Known rows, with every way that one mark hangs from another:
j_667(j_371 j_401 j_921): [  1.7  25.5  12.7  -3.8 -12.5  -4.3  12.7  14.6 -44.7 -11.9  21.2  -6.4
  -6.0  15.9 -26.9  -5.8  27.2  -6.4 -18.5  -3.2  35.8  16.0 -37.9  -0.4
   1.5  -4.3]
j_773(j_667(j_371(j_911) j_401(j_921))): [ 13.5  21.7  14.4   9.9 -13.5 -24.9 -23.3  -1.1 -14.3   0.6  14.7  -5.3
  17.7  -2.1 -61.0   9.5  21.5 -36.2 -17.6 -20.5  19.7   5.3 -13.5 -21.8
  -7.4  16.0]
j_401(j_773 j_921(j_667 j_911(j_371))): [ -1.1 -24.5   6.1  50.5  32.3 -28.6   5.4 -33.9  -7.9  17.4 -15.7 -15.3
   3.3 -17.6   7.9  14.7 -14.4  15.0  -1.3  47.0  20.7  17.2  12.2   1.2
  -5.7  -9.3]
j_911(j_371): [ -5.3  22.9  35.3 -33.2  13.8 -25.8  -2.6 -30.2 -27.7  10.2  -0.3  -3.9
   8.7  11.5 -42.0  -7.6  22.4  24.7  16.0  43.8 -19.8  37.9  -6.4  -2.6
 -21.9  13.8]
j_921(j_667 j_911): [ -1.0  -3.5 -24.6   3.5  -9.0  30.2  -6.1 -21.3 -13.3   7.4  13.3  25.8
  39.7 -15.5 -13.4   5.1   8.5  19.2  25.9  62.0  -2.5  31.0  15.9 -18.0
 -23.4   6.2]
j_667(j_371 j_401 j_773 j_921): [ -1.3  24.2   3.2  29.5 -30.2   1.8  -1.5   4.6 -41.8  -5.4   8.0 -18.2
   9.7  16.7 -30.2 -10.4  43.1   5.7 -23.1 -21.1  28.2 -12.8 -34.3  18.9
  18.6   6.5]
j_773(j_667(j_371 j_401(j_921(j_911)))): [ 18.3  15.6  15.2   7.4  -7.5   1.8  -3.2  10.0 -20.4  -0.2  14.8  -4.7
  14.3 -18.6 -43.6  12.6  33.1 -17.6 -15.2  -4.8  17.3   6.1 -21.1 -22.0
  -5.0   9.4]
j_371(j_911): [-18.1  -2.6  -2.1 -15.2 -24.7 -10.7 -17.3 -27.0  -0.4   4.0 -10.0   9.7
  25.0  32.3 -63.2  -0.4  -3.1 -11.6  24.9  18.3 -20.7  33.6  12.0 -18.8
 -17.3  21.8]
j_773(j_667): [  3.0   5.7  17.1 -29.5 -20.6   9.7 -23.1  -2.6  -2.7 -25.6 -10.9  40.1
  10.8  -6.8 -61.9   4.1  38.1 -22.8  20.3  19.3 -16.9  29.7 -18.9 -20.5
 -20.5  14.0]
j_667(j_401 j_773 j_921): [  1.0   7.6 -16.1  23.3 -23.5  32.4  -7.6  -9.2 -31.6 -19.2 -11.3   0.6
  -3.1  21.4 -34.0   4.7  41.4   5.6 -18.0  -0.7   9.8 -18.6 -23.6  34.1
  -7.1  -3.4]
j_773(j_667(j_371)): [  2.2  17.8  32.4 -24.7 -24.8 -13.5 -17.9   9.9 -11.4 -12.9   5.5  24.4
  20.8 -12.4 -57.3  -8.3  40.3 -22.4  17.2   3.1  -2.6  33.0 -28.5 -32.4
   1.0  22.0]
j_401(j_667(j_371(j_911)) j_773): [-22.0   9.4  34.5   9.0 -22.3 -38.7 -15.5 -36.3  -4.5 -11.9   4.3 -20.3
   4.2   3.8 -20.2 -14.4 -16.3 -21.3   5.6  -6.2  22.2  63.3 -22.2 -37.3
  36.0  43.9]
j_401(j_667(j_371) j_773 j_921(j_911)): [ -2.6 -27.9  31.4  32.8  -0.9 -21.8  10.8 -12.1  -2.0  -8.4  -9.4 -40.4
  -8.4 -21.1  -0.5  -3.0 -18.4 -10.4   2.8  -1.0  34.7  39.0  -7.3 -33.7
  44.3   8.0]
j_921(j_667(j_371) j_911): [ -1.6  10.0  -7.6   9.2 -14.1   5.9  -1.4 -11.4 -21.5  18.9  28.6   9.9
  50.3 -19.6 -10.3  -7.8  11.7  20.6  23.4  45.5  11.7  35.4   7.5 -30.4
  -3.2  14.9]
j_401(j_667 j_773 j_921(j_911)): [ -2.4 -40.6  15.6  27.1   3.7   1.5   4.9 -23.2   7.1 -20.9 -24.4 -24.7
 -19.2 -15.4  -4.4  11.1 -20.1 -11.9   6.2  13.8  21.1  35.2   2.6 -21.8
  23.0   0.1]
j_921(j_667 j_911(j_371)): [  4.2  15.9  -6.4   7.2   9.9   5.9 -11.0 -41.0 -25.3  24.0  24.1   2.9
  46.1 -19.7  -5.1   4.1  11.8  34.5   8.0  68.6  -1.3  38.2  13.3 -13.3
 -34.4  11.1]
j_401(j_667(j_773 j_921(j_911))): [  0.5 -12.5  -7.5  12.0 -45.7  43.4 -24.6 -18.1  -9.6 -33.7  -9.6  -8.7
  11.6  -8.3 -20.1  -3.7  21.9  -1.7   1.3   2.5   6.0  31.1 -10.0 -10.9
   9.4   9.2]
j_667(j_401(j_921(j_911)) j_773): [  7.7  -8.9 -17.1  37.1  -5.3  29.4   8.3 -17.8 -18.0  10.8 -14.3 -26.2
   9.5  11.1 -38.4  14.3  28.4  22.5  -5.1   8.5  -3.5 -36.6   8.5  24.7
   0.3   3.8]
j_921(j_667(j_371 j_773) j_911): [ -2.2   6.5 -13.8  35.6 -27.4  10.7 -11.2 -19.2 -18.5  24.0  17.9  -0.4
  62.4 -18.3 -11.5 -10.8  26.1  28.4  20.3  32.5   5.6   9.8   9.8 -12.5
  11.1  24.8]
j_667(j_371 j_773 j_921(j_911)): [ -8.1 -15.2   0.6  39.8 -53.9  14.1   5.1   8.6 -20.1  -1.2 -11.9 -17.3
  37.4  -0.5 -21.5  -8.9  37.0  14.3   0.7  -7.3   8.6  11.8 -19.9  -3.1
  26.4   6.4]

Rows:
[  3.5  47.5   1.5  -7.1   9.3 -15.3  -7.9 -13.1 -40.1  11.0  42.7  13.9
  20.3  -1.2 -21.6 -15.0  18.3   7.3   7.9  31.0  27.4  11.9  -6.0  -7.7
  -7.8  15.3]	j_921(j_667(j_371 j_401))
[  6.6   8.9 -17.4  45.8 -18.0  39.5  -1.1 -28.4 -39.1   4.7  -0.5 -30.2
  18.9   4.8 -13.8  18.9  40.2  31.7 -41.1  13.2   8.8  -4.9 -22.0  31.1
 -19.7   3.4]	j_667(j_401 j_773 j_921(j_911(j_371)))
[  3.0  -5.8 -31.5  41.6 -33.8  58.7   4.0 -14.5 -27.4  -9.6  -9.9 -11.2
  16.3   9.9 -20.6  17.7  38.6  18.3 -25.7   8.0   8.3 -11.2 -20.6  24.4
 -10.4  -0.4]	j_667(j_401 j_773 j_921(j_911))
[  6.9   1.6  10.7 -12.6 -18.8  22.6 -18.9 -22.0 -21.4 -29.6   7.6 -12.2
   1.6 -11.0 -12.5   0.3   9.6  -0.2  -7.3  20.2  14.9  60.8 -13.3 -23.5
 -10.5   4.1]	j_401(j_667(j_921(j_911(j_371))))
[ -3.8  38.3  13.7  13.8 -17.4  -6.3   5.0 -13.5 -37.9  15.7  13.7 -21.4
  21.1  17.0 -44.7 -15.7  45.3  22.4   1.7  -6.1   4.1 -15.6 -22.1  11.1
  24.7  33.6]	j_667(j_371 j_401 j_773)
[-10.0  -0.1   0.0  16.0  -0.1  14.3  15.5 -11.5 -26.2 -28.3 -12.3   7.9
 -31.6  20.3 -13.1  14.4  10.7  -9.9 -23.1  14.5  27.8  17.7 -42.1  19.6
 -11.1  -9.7]	j_667(j_401(j_773) j_921)
[ 12.5  28.6  15.2  -3.8 -24.8   3.6 -15.4  16.8 -29.6 -25.9  18.4  15.2
   4.6  -9.2 -40.9   4.2  43.8 -30.0 -25.5 -12.7  27.7  20.7 -45.3 -13.8
 -10.9   2.8]	j_773(j_667(j_371 j_401 j_921))
[ -7.6  26.5   0.2  -2.9 -14.8 -36.0 -25.7 -17.8 -17.4  16.4  28.0  16.0
  40.2   6.7 -35.1 -20.5   0.1  -7.7  24.3  25.5  14.4  31.9  12.5 -26.6
  -4.6  22.0]	j_921(j_667(j_371(j_911)))
[-18.3  11.9  43.2  -6.5 -11.7 -27.0  -2.6 -24.2 -10.4 -20.7   2.2 -10.8
 -10.8  -4.1 -13.5 -19.9  -3.1 -12.2  15.8   3.7  22.2  59.6 -31.4 -31.4
  41.8  33.9]	j_401(j_667(j_371) j_773)
[ -7.5   1.8   5.3  40.8 -15.4   8.8  31.6  -2.3 -34.7  -1.2   8.9 -21.8
   0.3   2.5   6.1  13.2  12.4   4.0 -34.2   3.7  46.4  29.4 -47.9  -3.3
  11.3   4.4]	j_667(j_371 j_401(j_773) j_921(j_911))
[  3.0 -11.2   0.9 -15.3 -30.4  39.2 -14.3  -9.7 -11.8 -40.6   1.6   2.1
  -0.7  -8.7 -18.9   0.4   6.9 -12.4   4.6  15.9  13.1  55.2 -11.1 -27.1
  -2.8  -0.1]	j_401(j_667(j_921(j_911)))
[ -4.7 -13.3  10.2   4.4 -35.6   9.0  15.8  18.8 -22.6  -6.9   2.1  -4.6
  23.0  -1.4 -19.4  -3.7  20.2   2.4   4.4  10.8  16.7  41.7 -22.5 -23.9
   8.1  -5.1]	j_667(j_371 j_921(j_911))
[ -8.6  38.5  10.0  -2.7 -14.6 -24.0   0.0 -20.0 -31.5  21.9  30.1 -19.4
  23.9  28.0 -51.0  -3.6   8.9  -2.3  -3.9  -3.0  13.5  19.7 -13.0 -17.4
  -0.9  34.8]	j_667(j_371(j_911) j_401)
[  4.6  -5.6   3.8  10.9   6.5 -46.4 -17.6  -0.6 -10.6  11.0   6.1   0.6
  17.6   3.6 -40.3 -14.2  -8.0 -16.2  22.8  14.3  20.3   3.6  31.0 -17.1
   1.4  -9.7]	j_401(j_921(j_667(j_371(j_911))))
[  9.8   3.6  -6.5  39.9   8.0  13.0   4.5 -30.3 -26.6  20.7  -6.8 -40.1
  12.1   5.4 -33.3  13.9  30.3  32.6 -17.7  12.3  -2.8 -32.0   7.4  28.6
  -6.7   7.6]	j_667(j_401(j_921(j_911(j_371))) j_773)
[ -1.8 -14.9   2.9   2.0 -14.8  18.5   5.8  -9.1 -24.5  -8.2  -9.9  -4.1
  13.2   1.0 -16.7  10.6  18.0  14.5  -6.0  34.8   2.2  42.9 -12.7  -2.9
 -26.0 -11.7]	j_667(j_921(j_911(j_371)))
[  9.0  11.1  -8.6  11.4  -0.4  31.9  11.0 -17.9 -42.2  -2.1  13.2 -17.4
   3.3   5.9 -10.7  23.2  21.7  18.3 -36.8  30.6  17.9  24.8 -26.1   9.3
 -36.4  -8.0]	j_667(j_401 j_921(j_911(j_371)))
[-12.1 -10.8  24.2  24.3 -27.7  -1.8   1.8 -13.1 -12.0 -29.9  -1.9 -19.0
  -4.3 -16.2   9.7  -4.2  -4.9 -14.4  -9.1   0.2  39.3  66.3 -37.8 -31.0
  35.1  16.0]	j_401(j_667(j_371 j_921(j_911)) j_773)
[ -5.1  22.2  29.0 -10.3 -33.7  -9.2 -24.3 -17.4 -17.3 -14.2   7.7 -15.9
  16.9  -2.1 -40.4 -31.9  26.1   1.2  22.1  -7.3   3.0  28.1 -10.5 -23.2
  36.9  36.6]	j_401(j_667(j_371 j_773))
[ -3.0  -5.0  11.1  15.4  27.1 -10.0  21.5 -17.4 -16.6  -5.1 -16.6  -7.8
 -34.1  17.5 -29.0  12.9   1.7  -3.1  -5.0  18.3  16.1  -6.7 -11.5  14.1
  -0.5  -6.1]	j_667(j_401(j_773 j_921))
[ -1.8 -47.4  12.1  39.1   0.1   1.0   6.7  -7.2  14.7 -12.2 -40.6   2.5
  -4.5 -20.3 -23.3  26.8   4.6 -19.3   0.1  15.0   7.1  16.5  -8.3 -13.3
   3.5  -7.1]	j_401(j_773(j_667) j_921(j_911))
[ -2.2 -22.3  39.9  24.0   4.9 -45.0   0.7   7.0   3.5 -12.3 -31.3   1.7
 -15.4 -10.5 -34.8   3.1   9.5 -32.9   5.9  -5.5  19.6  12.4 -18.3 -13.2
  23.2  -1.4]	j_401(j_773(j_667(j_371)) j_921)
[-18.6  -2.6  25.3  21.0 -32.2 -30.6 -19.6 -22.0  -8.3 -29.0  -1.7 -19.2
  -7.1   3.6  -7.9 -10.6 -16.8 -34.7 -11.3 -17.6  42.7  66.0 -31.9 -30.7
  31.9  23.4]	j_401(j_667(j_371(j_911) j_921) j_773)
[-10.3  -1.4  15.0  20.9 -44.2 -10.2  -7.6  14.1 -22.5 -11.2 -15.0  -5.4
  18.0  13.1 -36.5 -23.5  39.6   1.8   8.6 -15.2   9.6   3.9 -23.3   4.9
  29.9   5.0]	j_667(j_371 j_773 j_921)
[ -6.8 -31.5 -17.9  32.2 -47.8  45.3  -2.6  -4.4 -11.0 -15.9 -31.1   1.8
  24.3   5.5 -27.6   6.2  35.3  13.0   3.7  12.9  -8.2   5.7  -9.8  12.0
   0.1  -5.4]	j_667(j_773 j_921(j_911))
[ 10.7  35.8 -26.7  40.1   5.9  22.2 -16.9 -56.4 -39.0  34.4  30.0 -17.5
  49.9 -16.3  -3.5  10.5  27.5  48.3 -20.0  50.3   4.9   0.7   6.0  15.8
 -30.9  24.7]	j_921(j_667(j_401 j_773) j_911(j_371))
[ -1.8 -15.9  -6.2  35.1 -32.4  25.2  -6.7 -18.7 -20.2  -1.4 -22.3 -15.3
  27.8   0.4 -20.2   6.1  35.4  26.7 -10.6  17.1  -8.0  11.9 -12.0  15.6
  -9.1  -0.4]	j_667(j_773 j_921(j_911(j_371)))
[  2.9  32.9 -23.7  14.0  -1.2  13.1 -24.3 -31.2 -29.8   4.7  17.1  17.3
  20.6   5.4 -28.9  -7.2  29.7  15.7   7.5  34.1   6.9 -16.6   3.7  19.5
 -15.2  16.4]	j_921(j_667(j_401 j_773))
[-15.5  30.3  29.7   5.1   5.7 -24.3  26.8 -15.1 -33.7   8.4  14.0 -11.9
  -4.6  16.8 -21.9  -5.9  13.9   6.5  -3.1   9.1  22.5  21.0 -39.9  -2.5
  20.3  28.8]	j_667(j_371 j_401(j_773))
[-11.1   8.4  18.6  38.4   7.5 -52.1  11.9 -18.0 -19.0  21.7   3.7 -38.8
  -1.1  23.7 -32.0   5.6 -13.8 -15.7 -16.5 -13.8  35.6   4.3 -10.8  -5.6
  19.6  16.8]	j_667(j_371(j_911) j_401(j_773 j_921))
[ -5.5 -25.8  29.6   7.9  12.0 -23.5  -5.0 -19.9   3.9 -31.2 -27.8 -12.8
 -38.2  -2.6 -19.8  -3.5 -17.4 -23.8  13.3   6.8  22.1  29.0  -1.2 -13.4
  26.6  -1.9]	j_401(j_667 j_773 j_921)
[  1.2  -4.9  10.1  31.0  31.2  -4.4  26.0 -31.9 -23.9  13.3  -8.3 -31.6
 -14.3   4.8 -10.0  24.9   0.0  18.1 -22.1  29.0  16.7   4.3 -10.4  14.3
  -8.6   0.1]	j_667(j_401(j_773 j_921(j_911(j_371))))
[ -5.2 -31.0   6.4  52.5  14.2 -28.7  14.4  -9.3  -3.3  13.0 -11.7  -9.6
   9.7 -17.3   3.3   4.9 -14.3   0.8  10.7  29.2  30.5  12.9   7.8 -13.1
  19.0  -6.5]	j_401(j_773 j_921(j_667(j_371) j_911))
[ -2.3  -6.7 -31.9  29.8 -23.5  34.6 -15.6 -31.0 -11.3  11.8   2.4  14.8
  50.9 -12.9 -15.5   1.0  23.3  27.7  22.7  48.4 -10.2   6.5  16.9  -1.7
 -10.1  16.0]	j_921(j_667(j_773) j_911)
[ 19.6   1.7  -0.3   0.5  -3.2  24.5  -9.5  -2.2 -11.5 -12.6   1.9  10.4
   4.0 -14.1 -48.4  25.4  32.1 -18.3 -12.6  10.9   3.8   2.0 -12.3 -10.4
 -26.0   0.5]	j_773(j_667(j_401(j_921(j_911))))
[  6.4  17.8 -33.4  10.8   2.3  40.1   0.6 -30.2 -25.8  12.0  33.0  14.4
  34.6 -10.9  -8.7  13.3  11.6  22.1   1.3  57.1   9.8  16.6   5.6  -5.8
 -33.2   9.8]	j_921(j_667(j_401) j_911)
[  2.6 -32.1  25.1  42.0  15.7 -19.6   1.7 -21.3   3.0   1.2 -33.0 -16.4
  -0.7 -25.7 -15.8  26.0   5.6  -6.1 -14.3  21.4   7.4  22.9 -10.9  -8.3
  -4.7  -2.0]	j_401(j_773(j_667) j_921(j_911(j_371)))
[ 11.4 -27.9   7.6  -5.9  -4.7  17.3  -6.4  -8.7  -0.5 -19.1  -7.1 -19.4
  -4.6 -13.6 -28.6   2.2  -4.7  -8.6  17.3  15.6   8.7  28.6  20.7 -29.9
   6.2  -6.5]	j_401(j_667 j_921(j_911))
[ -6.0  20.7  -8.7  46.1 -44.1  -8.4 -17.7 -11.6 -33.8   7.5   9.2 -29.6
  26.8  27.3 -39.1  -2.9  25.8  -6.9 -31.5 -34.5  28.5  -8.1 -22.5  11.7
  11.9  19.6]	j_667(j_371(j_911) j_401 j_773 j_921)
[  6.2  18.2  15.5  27.7  -3.6 -21.3   6.5  -0.8 -32.0  17.1   3.2 -35.1
   7.8  14.8 -45.6 -12.5  34.9  13.4  -2.4 -17.0  16.3 -37.1  -4.9  14.7
  29.6  11.3]	j_667(j_371 j_401(j_921) j_773)
[ -3.8   1.9  -2.1  37.1   5.0  20.3  21.0 -30.6 -35.7  -3.4  -1.0 -20.9
  -9.5   3.2   8.8  29.2   9.1  17.9 -45.5  28.6  26.9  30.3 -40.0  15.3
 -23.4  -2.3]	j_667(j_401(j_773) j_921(j_911(j_371)))
[-11.0  15.4  19.9  23.3  -7.0 -15.2  20.8   2.5 -38.2 -12.4   7.4 -10.3
 -18.0  14.9  -7.5  -0.2  15.0  -8.5 -27.7  -4.6  46.5  22.6 -51.6   4.4
  15.5   2.4]	j_667(j_371 j_401(j_773) j_921)
[ 10.9 -15.0  24.2   0.4  -9.1  -5.9  -0.8   1.1  -9.8  -7.1   8.7 -36.3
   6.5 -18.4 -24.0  -9.5  -2.3  -6.8  14.9   0.0  23.1  31.1  11.9 -41.1
  26.7   3.8]	j_401(j_667(j_371) j_921(j_911))
